Each row was made from one path, in order. Every step used is in the known rows, and no mark comes twice. Write each row's path.
Known rows:
W R P S: [-55.1 -16.1  49.2 -16.8  10.4  12.4  -1.4  13.0  -5.7 -17.1  -5.0  46.1
  17.0  29.4 -16.0  44.0  17.0 -11.6  29.2]
F B: [ -4.7  -6.9  -9.8   7.6  -2.8  15.9  19.1 -23.8   7.3  -2.2 -11.7  10.8
   6.1  16.8  16.2  -3.7 -30.7   2.2   9.5]
W R P S B K: [-34.6  -8.2  14.6 -47.1   6.9  -8.6  -1.5  24.0  14.5   8.4   6.6  64.1
  24.2  35.5 -22.1  40.1  24.9  -6.7   8.5]
F B M: [ 12.0 -18.7  -1.3   5.6 -29.5  -3.8  17.0 -28.3  11.7  -6.4   1.7  -6.4
   9.7  27.2  18.5 -29.5 -44.9  -0.8  -5.9]
R N F B M: [ 13.3 -17.3  -8.1 -26.2 -38.7  -7.5   8.9 -58.5 -25.2  -4.8   7.7   0.8
  -3.8  25.0  53.1 -29.2 -38.3 -44.9  15.3]
K B N F: [-13.5  20.2  33.1 -35.4  -6.7 -15.2  -2.9 -30.1 -24.4 -20.6 -17.9  40.0
  -2.0  28.6   0.5 -37.9 -23.6 -16.2   8.9]
P S B: [ -3.2 -16.3  27.6 -22.1   8.2  -3.4  36.9  38.9  -5.2 -39.5  -6.7  15.0
  -2.5  49.5 -34.5  19.4  14.9  -8.8  22.1]
N F B W R P: [-19.5  -0.1  -5.5 -37.4 -72.9   8.4   2.7 -57.0  21.7  22.7 -20.5  39.8
  39.5  45.2  30.4  14.0  -6.5 -13.8  45.4]
F B W R: [ -5.2   0.7   0.7 -16.3 -58.1   6.0  22.4 -38.1  55.0  30.4 -19.2  34.3
  23.4  40.2  -6.5  12.1 -30.2  22.7  39.5]
N F B: [  7.6   1.9 -22.1  -8.7 -18.9  17.6  21.3 -45.2 -16.4 -13.3 -30.4  29.0
  15.4  35.0  37.6 -17.6  -8.8 -28.7   2.5]
R P S: [-49.1 -21.5  32.6  -4.6  23.9   7.8   7.6  17.8  -7.4 -49.7   5.0   9.8
   3.8  21.2  -9.2  33.0  13.1 -24.8  26.0]
K B W R: [ -5.4  12.7  20.3 -43.6 -59.0 -19.2   5.3 -15.8  39.5  40.6 -15.7  31.8
  20.5  37.2 -33.9   3.2 -44.6  21.7  31.4]
R P S B: [-32.6 -28.6  32.7 -26.8   9.2  -2.1  13.5  42.1 -12.8 -38.8  11.8   4.0
   4.9  36.7 -17.3  35.5  18.7 -17.7  35.4]
K B M: [  9.0  -9.4  18.1 -23.0 -30.5 -28.2   1.7  -3.3  -2.9   3.0   5.0  -9.5
   6.6  23.6  -8.7 -38.2 -58.2  -2.6 -15.1]
S B: [  0.8  -9.5   8.1 -22.1  -1.8  14.8   1.8  26.9  -8.2  -5.7  -1.9   5.7
  -2.5  32.3 -23.2  17.1  -6.3  14.6  11.4]
P B: [  3.2  17.7  -6.3  -6.7  -5.8  56.0  -8.6   7.9 -11.7  -7.5 -11.7  26.2
 -13.1  29.9  -6.6  34.4  -6.0  21.9   3.8]
S B M: [ 16.1 -20.1  16.6 -23.5 -29.2  -5.6  -0.9  21.8  -3.7 -10.4  11.4 -11.9
   1.6  41.3 -20.1  -8.8 -20.9  13.2  -4.0]
N F: [ -3.5   8.7  -3.2 -16.0  -3.4  23.6  -1.3 -21.2 -29.7 -27.4 -27.6  26.3
   5.7  34.2   6.2   2.7   7.3 -21.0  -6.2]

Write each row's path:
[  3.4  -4.3 -23.8 -35.2 -52.5  -1.2  22.4 -67.3  13.8   2.5  -1.0   5.9
  -2.1  31.4  35.2   3.3 -27.9 -33.7  59.8]  R N F B W
[  9.1  12.5 -11.2 -32.3 -73.5   6.0  23.8 -60.7  27.6  19.9 -37.2  51.3
  32.1  57.6  14.1  -1.6 -11.1  -5.9  32.0]  N F B W R
[-24.8  -7.7  12.7 -37.0 -62.9  -9.0  35.3 -45.3  24.8 -10.1 -24.0  50.8
  40.0  61.7  18.8  16.7  14.2 -38.8  57.7]  N F B W R P S
[-33.5 -11.6   5.9 -20.9 -57.6   6.8   0.1 -36.0  46.4  31.6  -0.8  22.3
  30.5  28.8  10.7  29.0 -27.1  14.6  52.4]  F B W R P
[-48.6 -13.3  43.3 -27.0 -32.1  -1.4   9.9   2.4  38.6 -14.7  -2.7  31.2
  22.1  44.4 -31.6  51.5  11.8  -2.3  55.0]  B W R P S
[  1.2  -6.3  29.0 -76.5 -54.3 -16.2  29.5  -7.3   3.3  -3.1  -7.3  45.5
   1.9  69.6 -21.8  35.2  23.3 -29.8  74.8]  P S B W R N F
[-29.6  11.3  16.3 -23.4 -18.8  60.6 -39.0   7.5 -14.9  24.7  -3.8  52.4
   7.9  23.8   1.0  59.2   0.4  26.7  20.2]  W R P B
[  3.4  25.2   2.9 -29.7 -61.8  45.1  -5.9  -8.6  35.4  25.3 -17.7  49.8
   3.8  52.1 -29.8  50.5  -7.1  44.9  35.3]  P B W R
[-23.1  15.8  30.5 -11.8   8.4  16.7  -9.5 -31.5 -21.9 -46.3 -19.4  41.8
  -7.6  31.8  -2.5  -8.3   6.4  -6.8   9.9]  B N F
[-24.7  -1.5  23.9  11.9   8.2  11.1  11.4 -33.3  14.9 -20.7  -3.1  25.2
  -7.4  16.3   5.7 -13.0 -30.2  15.2  24.8]  F B N
[-13.3  -8.1   4.7 -30.7 -51.0   1.5  10.2 -49.7  40.4  41.7   7.8  24.1
   1.2  21.5   6.9  26.6 -44.9   9.8  68.0]  F B W R N
[ -2.4  12.2  12.2 -77.2 -65.5 -23.7  -3.4 -45.2   1.9  42.9  -8.0  37.8
   6.7  36.0   1.4   3.3 -38.9 -22.0  53.6]  K B W R N F
[  7.7  27.4  -4.5 -62.2 -68.7  41.4 -13.5 -39.3  -2.8  28.2 -12.2  57.5
  -8.7  49.9   5.9  50.9   1.8  -0.6  56.6]  P B W R N F
[ 12.4   4.4 -27.5 -19.9 -61.7   2.9  33.3 -57.1  26.4 -10.2 -28.4  16.0
  19.1  48.9  21.1 -10.9 -14.0 -19.8  30.6]  N F B W
[ -7.3  17.1   8.4 -43.7 -53.4  41.7 -17.9 -17.0  23.6  38.3   7.7  39.1
 -17.9  33.4 -17.3  66.0 -21.2  29.4  65.0]  P B W R N
